What can hang from each mark:
mivuga: tigu
kitinof: bober bogu nade segis vatog
segis: fitu
fitu: bober bogu nade
tigu: kitinof mivuga
nade: kitinof

Each row was made from one small tree. Brackets hold a mark, then the marks that hang from it, in alphabetical order. Every link used is in the known rows. Write each row's tree.
Known rows:
[kitinof nade segis vatog]: [ -8.6  -1.4   9.4 -16.2   1.2 -15.1   2.8  26.7   7.0  15.9  -4.7  11.9
   3.7  41.6  25.0  24.8  -5.8   3.7  -3.1]
[tigu kitinof]: [ 10.2   9.7  -3.7 -15.1 -16.5  -0.1   4.6   5.5   4.3 -28.2  -4.3  -7.0
  16.8  24.8  -1.6   0.4  -5.4  -4.7   2.6]
[mivuga tigu]: [ -3.7 -14.8  -3.6  14.8  10.7  22.3   9.4   2.3 -11.0   0.0  12.5 -13.4
  -8.6  -0.2 -17.7  -4.4  -9.2   0.6  18.9]
[kitinof bober bogu nade segis vatog]: [ -4.2  -5.8   7.1 -32.4 -30.0 -18.5  26.2  18.4 -21.5  28.8 -15.5  -8.2
 -17.6  73.6  56.6  31.0 -20.0  15.1  -1.8]
[kitinof bober bogu nade [segis fitu]]: [  6.0 -11.5   7.2 -20.3 -30.8 -33.0  18.5  17.6 -22.6  20.6 -14.8 -11.5
  -5.7  35.7  45.6  29.0 -17.5  14.3  -9.7]
[tigu [kitinof segis]]: [  3.6   0.3   9.8  -9.7 -22.3  -3.5   1.1   3.4  -1.0 -35.5  -7.2  -2.3
  20.2  23.3  15.9   7.6  -5.3  -5.2   8.5]
[mivuga [tigu kitinof]]: [  1.8  -7.9  -4.8   3.2  -1.7  21.4  12.3   8.0  -6.3 -20.8  11.1 -19.4
   5.4  21.0 -18.8  -4.3 -13.3  -1.9  19.5]
[segis [fitu bogu [nade [kitinof bober]]]]: [ 37.2   4.0 -20.6 -33.0 -15.4 -14.1 -32.6  39.6 -21.8  17.5  43.3  -4.2
  14.9   1.1 -14.9   1.5   0.4   1.6 -12.8]
[fitu bogu nade]: [ 18.9  -5.7 -19.6 -17.8  23.0  -1.9 -17.8  21.5 -13.7  -1.5  38.9   0.1
  14.3 -19.5  -7.1 -11.2  -7.3   2.4 -14.6]
[segis [fitu nade]]: [  7.6  -5.3 -17.1   5.5   0.4 -13.7 -26.2  19.0  -4.5   4.8  33.1  -1.1
  15.7  -1.5 -17.3  -1.5   4.8   9.6 -11.3]
[segis [fitu [nade kitinof]]]: [ 20.3   5.4 -19.4  -4.5 -12.5 -14.1 -40.9  26.7  -4.2   5.9  38.3  -0.9
  16.6   5.9 -24.1  -2.9  12.8   7.2  -4.8]
[fitu [nade kitinof]]: [ 24.5   3.3 -23.5  -4.1  -7.7  -7.0 -37.6  17.4  -2.1  -7.3  32.5   2.7
  17.1   3.0 -18.2 -14.8   6.0   9.1   6.7]
[nade [kitinof bober segis]]: [ 25.6  -3.6   9.0 -27.4 -49.0 -10.8 -15.3  11.4 -17.4   3.3  -4.9   5.9
   2.6  16.6  16.7  10.5  -1.5   0.6  19.6]
[mivuga [tigu [kitinof bogu nade vatog]]]: [ -5.6   4.1 -14.5  -8.1   1.0  14.7  24.9  21.2  -7.6  -2.8  12.4 -28.7
  -3.4  63.1  -3.0   6.2 -17.2   3.0  11.6]
[tigu [kitinof bober segis] mivuga]: [ -2.2  -7.0  22.0 -22.7 -32.4  16.8  25.4   4.1 -16.9 -34.6 -17.5  -0.8
  22.2  32.9  23.5  34.5 -11.9  -4.1  15.0]
[mivuga [tigu [kitinof bober nade]]]: [ 16.8 -15.8  -4.9 -18.4 -11.6   6.1  27.3  19.3  -6.5  -9.9  -4.2 -17.8
   3.8  27.2  -9.7   5.0 -30.0   1.2  16.9]
[tigu [kitinof bogu segis vatog] mivuga]: [-30.7  17.4  11.7 -13.5 -16.3  28.8  21.9   6.9 -16.0 -27.5   2.8 -15.0
  13.3  78.1  32.4  34.3   4.2   1.2   8.2]
[kitinof bober bogu segis vatog]: [-13.9  -8.2  12.3 -23.0 -42.4  -2.1  17.0   1.2 -38.7  21.8  -5.7 -12.1
 -22.9  71.4  55.8  23.9  -9.6  10.7   9.0]
[fitu bober bogu [nade [kitinof segis]]]: [ 43.4 -14.7 -10.0 -38.7   8.4   2.7 -37.7  36.6 -17.4 -16.7  50.0 -13.7
  50.2 -23.0   2.9  -1.1 -14.9  13.1 -14.1]
[mivuga [tigu [kitinof nade [segis fitu]]]]: [  2.9 -12.6   1.7   0.4  -1.6   2.9   8.3  24.6  -1.7 -17.1   7.5 -13.3
  14.6  22.6  -8.5  11.4 -16.6   0.4  12.4]
[segis [fitu bogu nade]]: [ 16.7  -0.6 -18.0 -15.4  11.8 -10.4 -25.8  29.9 -13.9  11.2  43.2  -4.3
  16.4 -12.6 -15.0  -0.5   2.5   2.0 -22.9]
[kitinof bober segis]: [  5.8 -25.7  20.2 -14.6 -36.0 -12.1   7.2  -0.8 -22.5   0.8 -17.9   7.6
  -2.4   6.2  32.0  16.4 -15.9   4.3  10.4]
[nade [kitinof [segis fitu] vatog]]: [  5.4  15.6   4.3 -22.4 -33.5  -5.1 -33.7  29.9  -7.7  15.6  22.7   3.5
   4.8  46.1   2.0  16.5  19.4  -1.3   8.0]

Which tree is each row?
[  5.2 -13.9  11.6 -39.0 -29.9 -27.8   5.4  37.7 -10.9  36.0  -7.1   8.3
   1.5  52.6  27.8  38.7 -14.0   8.3  -7.6] | [kitinof bober nade [segis fitu] vatog]
[ 11.2 -17.3  -2.7  -9.8 -20.0  17.3  22.2   9.3 -16.9 -14.0   3.2 -19.3
   0.1  26.8 -11.5   2.2 -23.1  -1.8  23.2] | [mivuga [tigu [kitinof bober]]]
[ 13.5   6.6   5.5 -27.0 -30.8  -1.5 -32.7  31.8  -8.8   9.4  25.7  -4.3
  21.2  39.8   4.3  19.0  10.0   4.7   4.1] | [nade [kitinof [segis [fitu bober]] vatog]]
[-16.8  19.4   3.3 -19.2  -7.1  30.4  18.0  13.7   0.5 -22.4   6.2  -6.6
  19.1  60.5  -0.9  27.9   2.1  -6.4   5.4] | [tigu [kitinof vatog] mivuga]
[ 11.8 -23.9   4.6 -12.8 -15.1   2.7  22.2  18.7 -11.5 -15.6  -7.6 -12.3
   7.3  25.3   2.4  11.9 -28.4   2.5  20.6] | [mivuga [tigu [kitinof bober nade segis]]]
[  1.8  11.4  -2.2 -29.4 -19.5   7.1  43.3  10.5 -10.0 -18.7 -20.7 -18.7
  14.3  55.3  25.2  31.7 -19.4   3.6  -0.7] | [tigu [kitinof bober bogu nade] mivuga]
[ 33.3  -6.5 -20.1 -16.9 -24.9 -10.5 -26.6  18.0 -11.4   0.8  24.2   3.7
   9.8   8.5 -10.0 -10.5  -4.4   9.6   9.5] | [fitu [nade [kitinof bober]]]
[ 18.9 -16.4 -12.9  -5.2   5.6  -6.9 -26.1  22.7  -3.2  -5.4  40.7 -14.3
  37.4 -11.6 -14.9   3.4 -10.0  19.5 -18.8] | [segis [fitu bober nade]]
[ 26.0 -12.5 -12.7 -26.0  16.4  -4.1 -24.5  34.2 -13.4  -0.1  50.6 -17.4
  40.8 -21.6 -12.0   5.5 -14.0  13.4 -29.8] | [segis [fitu bober bogu nade]]
[ 27.6   0.9 -25.8 -13.5 -26.3  -8.0 -22.5  11.1 -19.6   2.6  26.6  -9.5
   1.7  23.3   3.5 -12.5  -2.5  14.3   7.2] | [fitu [nade [kitinof bober bogu]]]
[ 17.7   1.4   9.0 -36.9 -51.4  -4.0 -17.0  22.3 -19.4  17.9   2.9   6.6
  -4.5  50.3  17.7  14.8   3.1  -0.1  18.5] | [nade [kitinof bober segis vatog]]
[-17.5  21.2  -0.9  -6.2  -7.2  26.5  27.4  -2.0 -11.5 -32.6  -1.3 -22.3
  15.4  46.7  15.0  19.6   0.8  -1.1   4.2] | [tigu [kitinof bogu] mivuga]
[  9.5  10.6   2.3 -31.8 -55.3  -2.4  -7.5  14.7 -30.6  21.1   4.5  -9.6
 -14.6  70.5  35.3  15.9   4.3   6.4  17.5] | [nade [kitinof bober bogu segis vatog]]
[ 17.5   2.5   2.8 -22.4 -52.4  -8.9  -7.0   5.9 -29.2   5.8  -3.2 -10.0
  -5.9  37.3  33.0   9.3   1.9   6.1  17.7] | [nade [kitinof bober bogu segis]]
[  0.7  -0.4 -12.3   0.0   4.4  12.1  24.4  12.7  -5.4 -14.7   5.6 -29.8
   1.7  38.0  -4.4   0.7 -19.2   4.5  11.7] | [mivuga [tigu [kitinof bogu nade]]]
[-10.3  23.1  -4.2 -14.3   4.4  12.9  34.7  10.9   2.2 -27.5  -9.9 -18.1
  21.0  49.2  16.7  25.6  -6.5   1.6  -4.6] | [tigu [kitinof bogu nade] mivuga]
[-11.9  -1.7  19.8 -32.6 -34.8  22.0  24.5  12.8 -18.1 -22.0  -8.5  -0.3
  17.2  65.3  23.5  41.0  -9.2  -3.2  14.2] | [tigu [kitinof bober segis vatog] mivuga]
[ 13.3   9.6   1.9 -14.2 -30.5  -3.7 -23.3  16.2 -16.3  -2.6  17.9 -20.4
  17.2  25.8  20.4  11.5   7.1   8.3   2.6] | [nade [kitinof bogu [segis [fitu bober]]]]
[ 19.4  -3.4 -13.2  -0.8 -11.1  -8.3 -40.0  16.2  -6.5 -13.2  28.3   8.1
  18.6   0.5  -3.9  -8.2   7.3   7.7  11.4] | [fitu [nade [kitinof segis]]]
[ -5.1   6.8   6.8 -37.5 -29.7  24.6  29.4  13.9 -13.9 -13.8  -4.7  -6.0
  12.5  67.7   6.7  33.5  -9.9  -3.7   9.1] | [tigu [kitinof bober vatog] mivuga]
[ -2.3  21.9  -0.9 -16.7 -32.9   1.6 -19.0  15.0 -17.0  12.3  14.3  -7.8
  -8.3  61.7  25.8  10.9  16.6   3.8  13.8] | [nade [kitinof bogu segis vatog]]
[ 34.2   8.2 -25.7 -30.2   5.5  -1.8 -35.5  31.7 -13.6   2.1  45.7  -1.0
  16.2  -9.9 -14.1 -14.2   2.0  -0.8  -7.3] | [fitu bogu [nade kitinof]]
[  0.3   7.7   4.2 -27.7 -14.4 -11.2   6.7  26.7  10.3 -14.1  -6.8   1.2
  19.1  58.1  19.5  20.4  -9.9  -1.8  -0.6] | [tigu [kitinof nade segis vatog]]
[-12.5  19.5 -13.1 -19.2   6.2  -8.6  18.3  18.8   0.8  29.5   3.0 -15.5
 -13.7  69.2  26.3  13.9  -4.6  10.3 -12.7] | [kitinof bogu nade vatog]
[ 15.4  11.4 -23.8  -0.6 -14.3 -13.1 -35.6  21.4  -9.6   6.9  40.5 -10.8
  12.1  18.4 -12.2  -5.1  12.9  11.2  -6.3] | [segis [fitu [nade [kitinof bogu]]]]
